Each row was made from one small tree. Brackets hold a mark, then the marks that hang from it, in the order of their numbers. Every link used is in the known rows. Write each row's tree.
In the rows, 128 means zero.
Known rows
[k527 [k976 k242]]: [136 133 118 139 111 111 115 120 150 105 127  94 111 113 113 142 132 140
 122]
[k527 [k976 [k242 k204] k561 k818]]: [155 134 102 120 124  82 117 109 139  87 102  71 108 115  65 154 118 139
 154]
[k976 [k204 k242] k561 k818]: [165 125  80 143 150  93 110 112 134 106  94  82 110 138  88 126 105 143
 163]
[k976 k194 k242 k497 [k561 k204]]: [168 143  65 112 125  80 120 110 127  81  82  86  92 151 109 147  99 152
 180]
[k266 [k561 [k204 k242]]]: [160  96  86 115 178  88 141 124  88  96 131 128 101 140  96  76  85 131
 158]
[k976 k194 k497]: [138 140 128 100 101 101 113 114 128 103 100 129 126 144 135 170 125 130
 155]
[k266 [k561 k204]]: [147 108  93 118 159 104 138 124 101  91 129 133 106 135 124 103  97 124
 153]
[k266 k561]: [130 117 102 120 135 116 129 131 118 105 127 133 117 136 141 116 117 124
 141]
[k527 [k976 k194 [k561 [k204 k242]] [k818 k964]]]: [171 136  90 118 137  73 124 103 131  54  79  94 127 118  62 158  86 119
 164]
[k497 k964 [k976 k561]]: [139 137  62 146 109 164 160 124 132 110 121  88 113 112 130 144 107 117
 125]
[k976 k194 [k204 k242] k497 k561 [k818 k964]]: [165 142  65 119 104  66  95  97 132  79  58  97 118 150  69 173  88 138
 191]
[k527 [k976 k194 k204 k242 k497 k818]]: [156 144 109 131  71  76  77  95 159  66  78  82 106 132 112 203 123 150
 168]
[k204 k242]: [145 112 119 123 152 110 132 128 112 133 130 122 121 134  94  98 113 136
 134]
[k527 [k976 k242 k497]]: [141 136 119 106  99  91 107 102 143 100 125  98 102 117 121 175 131 137
 137]
[k497 k976]: [126 132 109 142 116 155 148 127 122 122 127 118 117 115 140 131 126 123
 112]
[k497 [k976 [k242 k204]]]: [133 121  91 151 111 137 149 130 105 127 123 100 100 122  81 105 115 148
 129]
[k976 [k242 k204] [k497 k964] k561 k818]: [162 129  74  91  93  81 121 100 117 101  95  81  99 142  65 182  94 141
 190]
[k527 [k976 [k497 k964] [k561 k204] k818]]: [173 137  98  83 118  81 122  83 136  64 109  88 107 111 111 215  97 107
 168]
[k527 k976]: [133 132 137 125 126 115 121 116 145 103 134 110 125 105 123 151 134 120
 118]
[k194 k964]: [120 128 126 134 118 116 123 130 103 125 118 126 146 134 115 137 115 126
 137]

Which tree is each row?
[144 131 119 101  74  58 100 110  91  89  67 108 129 161  63 181  97 150
 196]
[k976 [k194 k964] [k242 k204] k497 k818]
[145 137  74 135  96 153 150 117 134  96 104  90 120 115 134 176 103 112
 139]
[k497 k964 [k976 k561 k818]]
[143 126  92 132  89 117 109 104 133 116 126 110 107 134 118 169 110 134
 155]
[k976 k204 [k497 k964]]
[154 140  50 167 107 121 127 118 129  82  65  86 118 131  78 140  91 135
 156]
[k497 [k976 k194 [k204 k242] k561 [k818 k964]]]
[152 140  67 163 113 106  98 118 154 102  82  70 101 141 110 145 115 158
 163]
[k976 k204 k242 k561 k818]
[166 146  78 102 102  57 105 104 107  64  53  87 115 160 101 191  83 145
 204]
[k976 [k194 k964] k242 k497 [k561 k204] k818]
[147 143  73 136  95  87 118 125 125  86  58  95 127 146  40 145  94 147
 181]
[k976 k194 [k242 k204] k561 [k818 k964]]
[145 152 107 129 128 109 121 119 159  77 101  87 127 114 120 154 129 123
 134]
[k527 [k976 k194 k561]]
[143 133 121  92  86  88 101 104 129 110  98 116 109 145 131 190 121 142
 165]
[k976 k242 k497 k818]
[137 126 102 135  81 158 147 119 123 105 113 113 126 116 134 175 106 114
 133]
[k497 k964 [k976 k818]]
[143 149  60 179 115 148 132 128 143  91  88  78 108 126 126 127 118 138
 134]
[k497 [k976 k194 k204 k561]]
[153 137  35 181  80 150 128 117 146  93  91  59  95 125 114 161  98 145
 149]
[k497 k964 [k976 k204 k242 k561 k818]]
[143 150  74  97  86  84 105  99 136  99  79 105 112 140 104 195 104 133
 176]
[k976 k242 k497 k561 [k818 k964]]
[135 133  89 155  79 166 150 133 128  99 107 108 127 122 129 149 108 123
 128]
[k497 k964 [k976 k194]]
[155 129  54 144 129 155 168 120 116  97 122  89 103 112 115 133  89 117
 135]
[k497 k964 [k976 [k561 k204]]]
[135 145 126  90  69  88 103 102 126  88  71 144 143 144 114 211 108 118
 172]
[k976 k194 k497 [k818 k964]]
[166 131  91 130 157  74 129 116 112  66  95  80 126 123  71 131  90 129
 156]
[k527 [k976 [k194 k964] [k561 [k204 k242]]]]
[149 145  72 141  84 148 145 122 138  78  80  88 126 125 133 181 101 116
 149]
[k497 k964 [k976 k194 k561 k818]]
[139 153  93 124 100 108 116 122 142  82  63 114 147 138 104 174 106 120
 163]
[k976 k194 k561 [k818 k964]]
[156 143  33 187  66 146 124 123 151  76  67  56 102 134 111 164  96 150
 158]
[k497 k964 [k976 k194 k204 k242 k561 k818]]
[147 138 117  99  68  63 101  96 128  70  80 107 121 127  51 197 107 136
 173]
[k527 [k976 k194 [k242 k204] k497 [k818 k964]]]
[155 143  88  98  91  55 104 109  99  82  56  83 123 160  61 181  94 149
 204]
[k976 [k194 k964] [k242 k204] k497 k561 k818]
[144 141 147 119 101 100 107 113 152  72  91 111 140 118 126 186 129 120
 141]
[k527 [k976 k194 k818]]
